Every row comes from one small tree of marks. The marks that hang from a mark follow it in brackets, in the order of their numbers. Every link used is in the known rows. Which tree was each row made from?
In the rows, 128 means zero.
Known rows
k177[k342[k585 k953]]: [ 98 130 123 131 159 147 136 135 135 160 130  95 114 101 187 133 128 139
 113 111 114 114 117 121 147 109 120]
k342[k585]: [112 122 119 133 165 168 135 114 119 131 134 151 111 112 139 158 160 112
 132 157  79 145 119 126 143 111 102]
k910[k585[k410]]: [143  90 129 133 145  89 150 105 107 114 128 136 118 105 109 144 150 146
 149 160 129 143 143 123 106 139 126]
k619[k177[k342] k953]: [122 131 130 106 134 118 103 148 101 160  87 173  97 155 108 157 131 162
  98  79 112 128 176 126 140 162 209]
k953[k177]: [131 129 126 112 165 146 108 122 131 141 168  74 121 122  73 144 158  92
 122 149 102 125  97 137 123 124 165]
k975[k410[k585[k342[k953[k177]]]]]: [144 139 120 116 124 161  75 208 118 142 151  37 126  90 122 131 142  85
 103 104 188 112  74  80 168 122 120]
k953[k177[k342[k585[k410[k442]]]]]: [102 163 139 119 209 145 171  98 150 148 140  56 132 114 152 105 102 149
 131 157 149 136 160 146  94  59 172]
k975[k410[k442[k177] k585[k342]]]: [108 143 116 111 121 216 176 150 123 122  98 105 146 107 159 127 111 134
 109 174 239 155 107  70 128 102  76]
k442[k410[k585 k975]]: [155 109 124 113  93 152 129 119  87 133  89 169 138 198  83 129 159 113
 146  96 125 126 126 120 157 158 162]
k585[k342 k410[k975]]: [161 125 137 146  81  56  54 128 106  72 119 208 128 165  80 111 119 116
 142 113  91 123 148 152 117 167 108]
k619[k177[k342[k585]]]: [108 134 116 112 192 134 143 122 140 159 134 149 104 116 173 164 122 163
 116 107  90 119 172 126 154 119 192]
k342[k585[k410[k975]] k953[k177]]: [146 133 142 133 141 134  93 103 162 132 156 136 126 120 111 119 127 119
 144  95  71 110 127 159 129 113 144]
k410[k585[k342] k975]: [160 123 113 131  86 119 103 170 105  89 128 181 144 166 117 116 146  84
 111  97 113 126 111 136 142 162  81]
k585[k410]: [135  97 138 137 136  98 105  98  90 123 137 119 112 137  79 135 144 129
 131 140 117 132 144 134 116 152 153]
k910[k585[k342]]: [134 111 108 137 107  76 130 175 121 100 130 140 127 107 128 143 150 114
 144 174 124 139 104 109 131 134  71]
k953[k342]: [126 130 125 136 144 108 163 121 138 117 150 112 124 110 108 152 147  86
 137 136  97 141 104 117 133 176 120]
k910[k585]: [131 103 114 123 140 117 167 122 107 127 130 137 126  94 125 158 169 130
 138 163 124 144 103 116 128 135 103]
k177[k342[k585[k410] k953]]: [110 116 137 142 154 114 124 116 132 158 132  95 106 107 179 120 113 156
 123 115 123 111 158 128 128 113 142]
k177[k342]: [117 122 124 123 171 106 124 124 103 142 123  97 117 136 132 134 139 132
 100 127 130 132 130 132 113 144 160]
k619[k177[k342[k585[k410]]] k953]: [115 124 137 108 170 108 118 125 107 149  84 190  84 148 133 148 104 190
 124  93  83 136 227 131 134 133 198]
k953[k177 k342[k585]]: [114 153 118 123 214 147 184 123 184 129 186  92 125  95 125 151 144  70
 151 148  59 138 113 124 136 119 115]
k177[k342[k585[k410[k975]] k953]]: [133 127 141 139 132  98 106  98 130 136 123 158 119 127 167 115 106 163
 124  87 100 111 154 156 122 129 134]
k953[k177[k342[k585]]]: [106 144 119 108 240 142 139 120 156 157 156  74 116 123 146 137 132 122
 113 143  87 127 135 138 116  90 157]
k585[k342]: [128 126 118 140 100 102  74 164 113 107 136 134 120 139 106 135 145  96
 127 152 109 129 110 123 143 147 101]

Which tree is each row?
[138 132 116 117 100 148  90 212 146 143 181  31 138 127 126 101 142  69
 110 103 151  94  83 114 163 132 121] => k410[k585[k342[k953[k177]]]]
[ 85 119 115 112 229 171 198  95 155 167 133 104 116 125 183 138 113 165
 107 176 107 146 150 120  99 100 127] => k442[k177[k342[k585]]]
[120 110 137 146 120 139 113 112 127 142 136 117 107 100 147 136 134 138
 145 125 106 118 135 127 157 116 120] => k342[k585[k410] k953]
[134 143 137 138  80 114 130 100 149  88 116 177 152 158 104 100  82 146
 140 161 151 136 144 146  84 124  89] => k585[k342 k410[k442[k177] k975]]
[167  98 134 132 124  70 138  88 103  91 117 207 135 129 106 143 145 148
 147 125 107 144 139 144  97 149 119] => k910[k585[k410[k975]]]
[151 150 141 152  54  85  88 117 119  69 104 203 145 158 101 102 107 123
 146 128 139 130 129 154 107 128  95] => k585[k342 k410[k442 k975]]
[105 119 117 111 133 239 231 112 138 154 127  70 156 131 151 118 129 132
 105 166 200 146 112 108 117 105 109] => k410[k442[k177] k585]
[137 126 114 122 128 161 100 182  73 109 109 126 121 121 136 146 150 102
 103 125 180 145 102  79 154 141  96] => k975[k410[k585[k342]]]
[121 126 126 119 116 118 104 146 139 174 146  99 116 105 149 149 121 154
 100  72 140  87 138 130 162 158 215] => k619[k177[k342[k953]]]
[146 151 122 145  11 159 112 184 132  99 121 151 164 138 157  89 122  90
 114  79 175 113  72 135 163 126  63] => k410[k442 k585[k342[k953]] k975]
[125 142 142 155  26 103  80 157 132 113 124 103 136 116 132  96 103 124
 148 135 186 111 119 123 142 116 101] => k585[k342[k953] k410[k442]]
[144 136 149 143  91 118 122  78 105  90 105 202 146 142  98 120 121 137
 138 125 137 141 129 159 104 128 127] => k585[k410[k442 k975]]
[ 99 119 130 113 174 116 252  80 153 148 107  78 143 103 174 112  88 203
 129 196 210 147 164 116  54  90 135] => k910[k585[k410[k442[k177[k342]]]]]
[116 147 133  99 172 126 110 156 114 155 108  97 110 157  82 129 141 125
  95 112  99 141 134 138 102 129 182] => k619[k953[k177[k342]]]
[143 127 139 138  92  78  45 170 145 127 170  44 119 120  79 106 118 100
 139 122 134  94 117 134 134 134 143] => k585[k342[k953[k177]] k410]
[ 97 111 128 116 132 133 149 111 152 197 102  33 121 151 125 126 104 178
 137 142 170 109 134 102 139 133 196] => k442[k177[k342[k953]] k410]
[128 163 141 151 125 122 194  74 158  82 121 209 148 111 152 129 105 114
 168 125  92 153 150 143 114 118  86] => k953[k342[k585[k410[k442 k975]]]]
[ 93 159 122 117 175 190 219  75 170 138 101 178 152 130 190 122  94 172
 111 152 128 151 129 146  88  82  96] => k410[k442[k177[k342[k585]]] k975]
[158 118 116 125  65 105  88 165  92 107  98 170 140 206  88 114 141  99
 155 106 124 121 131 116 173 159 128] => k442[k410[k585[k342] k975]]
[146 131 125 126  85 194 165 118 104 111 121 173 166 150 137 116 146 105
 111  98 156 145  95 140 134 128 108] => k410[k442 k585 k975]
[119 136 124 124 158 180 116 143 168 162 171  72 119  94 133 139 151  97
 131 131  88 112  89 131 161  95 127] => k342[k585 k953[k177]]
[165 113 130 153  48  42  86 154 124  90 130 182 136 114 130 116 119 136
 156 109 126 116 118 136 127 150  72] => k910[k585[k342[k953] k410[k975]]]
[137 113 140 153  56  74  52 165 120 119 135 100 113 122 111 113 120 117
 137 120 135 102 127 124 150 156 116] => k585[k342[k953] k410]
[128 130 145 131 112 157 168  55 134 112 113 163 156 146 109 117  96 161
 130 151 149 142 142 150  78 125 125] => k585[k410[k442[k177] k975]]
